Each row was made from one walk, in order. Every step used is in the known rows, and no mark comes twice. Write each row's walk.
Known rows
ziri/garu/nugu/pese: +0.08,-1.01,+0.02,-0.46,-0.10,+2.69,+0.80,-0.39,-1.00,+2.31,-0.89,+0.55,-0.02,+1.18,-0.25,-0.10,-2.77,+1.08,-1.30,+0.05,+0.65,-0.21
gira/nugu/pese/ziri: +0.17,-0.38,+0.40,-0.21,-1.17,+0.99,-0.36,+0.52,-0.76,+2.20,-0.49,-0.69,+0.71,-1.01,+0.04,+0.24,-0.80,-0.57,+1.12,+0.22,-0.15,-0.12
nugu/pese/ziri/garu: -0.30,-1.60,-0.01,-0.04,+0.26,+0.56,-1.23,-0.35,-0.59,+5.31,-0.98,+0.63,-1.02,-0.08,-0.10,+0.55,-3.02,-1.18,+0.87,+1.66,+1.41,-0.36
kova/ziri/gira/nugu/pese: -1.28,-1.15,-0.83,-0.92,-1.86,+2.06,+1.11,+0.40,+1.02,-1.44,+0.72,+2.78,+1.59,+1.82,+0.97,-0.30,-1.65,+1.20,+0.43,-0.64,-1.69,+1.82
pese/nugu/gira: +1.70,+0.84,+1.14,+0.45,-1.01,-0.80,+0.14,-0.31,-0.09,-3.85,-2.90,-1.52,+0.85,-1.68,-3.13,-0.03,-0.24,-0.77,+1.50,+0.30,-0.08,-1.26
gira/nugu: +0.70,+2.31,+0.36,-0.49,-0.20,-1.76,-0.17,+0.37,-0.06,-2.77,+1.21,-2.43,+0.63,-0.92,+1.05,-0.30,+1.98,+0.70,+0.09,-1.20,-0.72,-0.99
tomu/kati: +1.47,+2.21,+0.32,+1.06,-2.85,-3.09,+0.38,+0.32,-0.46,+0.92,+1.39,-3.17,-0.58,-1.75,-0.70,+0.27,+5.45,+0.37,+1.88,-2.51,+0.71,-2.22
garu/ziri: -0.12,+1.37,+1.13,+0.50,+2.20,-1.61,-0.49,-0.30,+0.62,-0.61,+0.60,-2.34,-0.96,-0.63,-0.93,-0.10,+1.10,+0.42,-0.73,+0.68,+0.58,-0.03
pese/ziri: +0.14,+0.67,+0.97,+0.96,+1.35,-1.98,-1.42,-0.05,+0.21,+2.36,+0.18,-2.36,-1.51,-1.55,-0.88,+0.18,+1.84,-0.47,+1.85,+0.91,+0.96,-0.66
tomu/nugu: +0.26,+0.72,+0.45,+1.86,-0.36,-3.18,-0.16,+0.24,-1.26,+0.90,+1.79,-1.56,-0.77,-1.62,+0.86,+0.25,+5.16,-0.14,+1.45,-0.71,-0.29,-1.82
kati/tomu/nugu/kova: +1.84,+0.85,-0.53,+2.44,-3.62,-4.94,-0.34,-0.40,-2.30,-1.35,+2.39,-1.26,-0.66,-2.23,+0.86,+0.48,+7.50,-1.01,+0.01,-1.45,+1.91,-2.06
kati/tomu/nugu/pese/ziri/garu: +0.44,-1.23,-0.47,+1.41,-0.93,-1.28,-1.08,-0.35,-2.45,+4.46,+0.96,-0.64,-0.83,-0.44,+0.58,+0.72,+1.85,-1.53,+1.25,+1.57,+1.88,-1.06
kova/ziri: -0.47,+1.11,-0.46,+0.41,-0.85,-2.01,-0.32,-0.46,+0.50,-1.33,+1.91,-0.60,-0.89,+0.51,+0.30,-0.13,+1.72,+0.67,+1.08,+0.21,-0.81,-0.04
tomu/nugu/kova/ziri/garu: -0.34,-0.97,-2.08,+0.55,-1.28,-2.03,-0.07,-0.93,-1.14,-0.42,+1.30,+3.07,-1.06,+0.48,+1.69,+0.46,+0.65,-1.71,-1.43,+0.93,-0.36,-0.02
kova/ziri/gira/nugu: -1.00,+0.71,-0.56,-1.15,+0.84,+0.16,+0.59,+0.24,+2.07,-3.78,+1.36,+0.83,+0.91,+1.51,+0.97,-0.59,-0.01,+1.35,+0.04,-0.25,-1.71,+1.82
garu/nugu/kova: +1.04,+0.34,+0.43,+0.54,-0.90,-0.20,+0.65,-0.46,-0.69,-1.06,-0.45,-0.42,-0.41,-1.07,-0.85,-0.17,+1.82,+0.70,-1.89,-1.25,+1.14,-0.49
kova/nugu: +0.57,+0.77,-0.40,-0.04,-1.49,-0.95,-0.30,+0.38,-0.45,-2.15,+1.40,-2.86,+0.16,+0.39,+0.90,-0.36,+0.60,-0.13,+0.88,-1.28,-0.81,-1.04
gira/nugu/kova/ziri/garu: +0.09,+0.70,-2.11,-1.78,-0.88,-0.67,+0.03,-0.73,+0.12,-3.90,+0.73,+2.29,+0.32,+1.15,+1.75,-0.06,-2.79,-0.79,-2.79,+0.67,-0.75,+0.91
kova/ziri/garu/nugu/gira: +0.07,-0.28,-0.53,-0.99,+1.12,+2.77,+1.00,-1.06,-1.09,-2.73,-1.73,+1.76,+0.40,+1.92,-1.74,-0.20,-1.89,-0.01,-1.82,+1.47,-1.27,+1.40
kati/tomu/nugu/pese/ziri/kova: -0.13,-0.17,+0.25,+1.68,-0.58,-1.36,-0.31,+0.42,-0.97,+4.85,+0.88,+0.55,-0.49,-1.27,+0.92,+0.62,+3.18,-0.19,+1.44,-0.01,+0.89,-1.37
gira/nugu/pese/ziri/garu: -0.10,-0.76,-0.30,-1.29,+0.46,+1.64,-0.77,+0.15,-0.57,+2.60,-1.03,+0.36,+0.37,+0.17,+0.58,+0.28,-3.95,-0.95,-0.20,+1.40,+0.20,+0.15
kova/ziri/garu/nugu: -0.65,+0.57,-0.79,-1.04,+2.04,+1.63,+0.66,-0.91,+0.44,-1.16,+0.47,-0.06,-0.83,+2.50,+0.09,-0.61,-2.36,+1.43,-1.81,+1.48,-0.70,+1.08
kati/tomu: +1.54,+2.60,+0.29,+1.24,-1.54,-4.23,-0.96,-0.35,-0.54,-1.87,+2.47,-3.92,-0.61,-1.03,+0.24,-0.09,+5.61,+0.97,+1.39,-1.13,+1.70,-1.77

Which walk is each row?
+1.21,+1.30,-0.32,-0.38,-2.08,-2.03,-0.04,+0.07,-0.53,-3.25,+0.56,-0.22,+0.64,-1.63,+0.91,+0.05,+1.67,-0.34,-1.42,-1.49,+0.23,-0.86
gira/nugu/kova
-0.06,-1.85,-0.28,+0.20,-2.50,+1.77,-0.53,+0.54,-1.21,+2.83,-0.36,-1.07,+0.16,+0.31,+0.00,+0.14,-2.15,-1.33,+1.97,-0.01,-0.21,-0.12
kova/nugu/pese/ziri
-0.86,-3.09,-0.21,-0.07,-0.89,+2.71,-0.14,+0.79,+0.47,+2.60,-1.04,+0.72,+0.56,+1.11,-0.28,+0.02,-2.86,-0.74,+1.92,+0.03,+0.04,+1.18
kova/nugu/pese/ziri/gira
-0.66,+1.51,+0.89,+0.04,+3.62,-1.45,-1.02,+0.29,+1.97,+3.07,-0.48,-0.12,-1.29,-1.25,+0.12,+0.14,-0.02,+0.40,+0.82,+0.59,+0.31,-0.84
pese/ziri/kova
-0.60,-0.42,-0.66,-0.77,-2.04,+1.54,+0.64,+0.87,+0.22,+1.12,+0.10,+1.35,+0.93,+0.99,+1.84,-0.13,-2.91,+0.59,+0.23,-2.02,-1.49,-1.00
ziri/kova/nugu/pese
-0.01,+0.10,+0.69,-0.52,+4.33,+1.58,-0.46,-0.52,+0.20,+2.38,-1.29,-1.78,-1.40,+0.43,-1.09,-0.22,-2.31,+0.28,-1.21,+2.16,+1.07,+0.40
pese/ziri/garu/nugu
+0.94,+0.10,+0.50,-0.58,+1.56,+2.00,+0.60,-0.67,-1.53,-1.69,-2.40,+0.30,+0.45,+0.28,-2.03,-0.06,-0.62,+0.17,-1.73,+0.45,+0.01,-0.14
ziri/garu/nugu/gira
-1.03,-0.88,+0.87,-0.84,+1.17,+2.66,+0.96,+0.54,+1.20,-0.96,-0.29,+1.10,+1.57,+0.73,-0.27,-0.17,-2.34,+0.85,-1.32,-0.15,-0.34,+1.90
garu/ziri/gira/nugu/pese
-1.00,+0.29,+1.38,+0.21,+3.74,-0.43,-0.19,-0.05,+2.21,-0.83,-0.04,-0.59,-0.58,+0.19,-1.07,-0.24,+0.38,+1.04,-0.78,+0.58,+0.83,+1.36
garu/ziri/gira
+0.60,+0.48,-0.89,+0.16,-2.43,-1.53,+0.20,-0.96,+1.35,-3.91,-0.65,+0.37,-0.39,-0.26,-1.11,-0.24,-2.13,-0.50,+0.02,+0.80,+0.05,+0.12
pese/nugu/kova/ziri
-0.35,-0.80,+0.36,-0.63,-1.29,+1.36,+0.79,+0.78,+0.57,-0.57,+0.05,+1.35,+1.74,+0.25,+0.69,-0.11,-0.42,+1.14,+0.58,-1.55,-0.45,+0.40
ziri/gira/nugu/pese
-0.66,-0.50,+1.12,+0.62,+2.99,-0.96,-1.12,+0.21,+1.92,+2.29,-0.55,-0.56,-1.10,-0.74,-1.06,+0.08,+1.21,+0.12,+1.79,+0.82,+1.29,+0.60
pese/ziri/gira
-0.63,-1.21,-0.51,-0.08,+0.24,+1.70,+1.44,-0.62,+1.35,-2.31,-0.31,+2.87,-0.16,+1.43,-0.87,-0.44,+0.03,+1.23,-1.86,-0.29,+0.10,+2.34
garu/nugu/kova/ziri/gira
+0.33,+1.01,-1.34,-0.70,-2.62,-1.21,+0.30,-0.34,-0.01,-4.44,+1.17,+1.24,+0.49,-0.02,+1.24,-0.17,+0.41,-0.37,-1.42,-0.56,-1.13,+0.58
gira/nugu/kova/ziri
-0.40,+0.25,+0.96,-0.64,+3.28,+0.06,-0.56,+0.65,+1.82,-0.30,-0.36,-0.82,+0.35,-0.45,-0.12,-0.22,+0.10,+0.25,+0.69,+0.58,+0.02,+1.14
pese/ziri/gira/nugu
+1.96,+1.09,+0.37,+2.39,-2.67,-3.43,-0.11,-0.17,-3.33,-2.43,+0.89,-1.57,+0.54,-2.03,-1.00,+0.54,+8.25,-1.22,+1.41,-0.97,+0.39,-1.90
kati/tomu/nugu/gira
-0.61,+0.91,-0.14,-0.89,+2.42,+0.38,-0.61,+0.73,+1.45,+1.05,-0.31,-0.94,-0.39,+0.31,+0.97,-0.21,-2.55,-0.34,+0.35,-0.03,-1.02,-0.29
pese/ziri/kova/nugu
+0.67,-0.66,+0.93,-0.47,+3.50,+2.87,-0.19,-0.65,-1.32,+0.80,-3.55,-0.01,-0.19,-0.16,-2.92,+0.19,-1.72,-1.03,-1.20,+2.14,+0.48,+0.72
pese/ziri/garu/nugu/gira
+0.48,+0.13,-0.07,-0.65,-0.54,-0.94,+0.34,+0.33,+1.15,-3.55,-0.06,+1.47,+1.07,-0.81,+0.69,-0.10,+1.01,+0.22,-1.29,-1.60,+0.41,+0.46
ziri/gira/nugu/kova
-0.93,+1.57,+0.03,-1.24,+3.28,+0.90,+0.27,+0.44,+1.76,-1.66,+0.34,-0.87,+0.03,+1.23,+0.86,-0.49,-3.29,+0.60,-2.18,-0.18,-1.39,+0.38
garu/ziri/kova/nugu
-0.09,-2.04,+0.55,+2.37,-0.99,-0.86,-0.24,+0.34,-0.95,+3.90,+0.80,+0.19,-0.17,-0.77,-0.27,+0.56,+4.23,-0.62,+2.60,+0.22,+1.75,+0.06
kati/tomu/nugu/pese/ziri/gira
-0.68,-0.95,-0.99,+0.25,-1.14,-1.22,+0.12,-0.53,+1.66,-1.89,+0.59,+3.26,-0.47,+0.54,+0.11,+0.02,+0.95,+0.09,-0.23,-0.34,+0.24,+1.46
nugu/kova/ziri/gira
+0.22,-1.14,-0.71,+0.08,-4.34,+0.88,+0.22,+0.53,-1.42,+0.30,+0.67,-0.91,+0.79,+0.70,+0.87,-0.06,-1.01,-0.29,+1.37,-1.71,-0.76,-0.94
kova/nugu/pese
-0.75,+0.35,+0.46,-1.11,+0.94,+1.53,+0.00,+0.86,+0.91,+2.92,-1.02,+1.63,+0.83,-0.69,+0.93,+0.16,-2.66,+0.31,+0.01,-0.11,-0.76,-0.19
gira/nugu/pese/ziri/kova
-0.82,-2.53,+1.30,+0.44,+1.54,+3.89,+0.73,+0.27,+0.67,+4.29,-1.99,+1.01,+0.05,+0.39,-1.96,-0.11,-1.36,+1.11,+0.67,+0.56,+1.01,+1.62
garu/nugu/pese/ziri/gira
-0.28,+1.57,-0.45,-0.98,+0.68,-0.42,+0.11,+0.77,+1.24,-1.23,+0.75,-0.62,+0.25,+0.69,+1.83,-0.40,-1.25,+0.77,-0.30,-1.67,-1.54,-1.08
ziri/kova/nugu
-0.25,+0.78,+0.36,-1.12,+2.18,+2.14,+0.45,+0.37,+0.29,-3.53,-1.99,+0.87,+1.26,+0.64,-1.05,-0.11,-2.80,-0.73,-2.20,-0.28,-1.96,+0.62
garu/ziri/kova/nugu/gira
-0.56,-2.38,-0.27,+1.07,+0.00,+0.08,-0.74,-0.03,-1.84,+6.37,-0.37,+1.29,-0.90,-0.48,+0.62,+0.83,-0.75,-1.92,+1.06,+1.75,+0.67,-0.72
tomu/nugu/pese/ziri/garu
-0.88,-1.38,-0.99,-0.83,-0.73,+3.58,+1.19,-0.79,-0.65,+1.35,-0.17,+1.96,-0.08,+2.76,+0.05,-0.26,-4.03,+1.15,-1.25,+1.05,-0.69,+1.23
kova/ziri/garu/nugu/pese
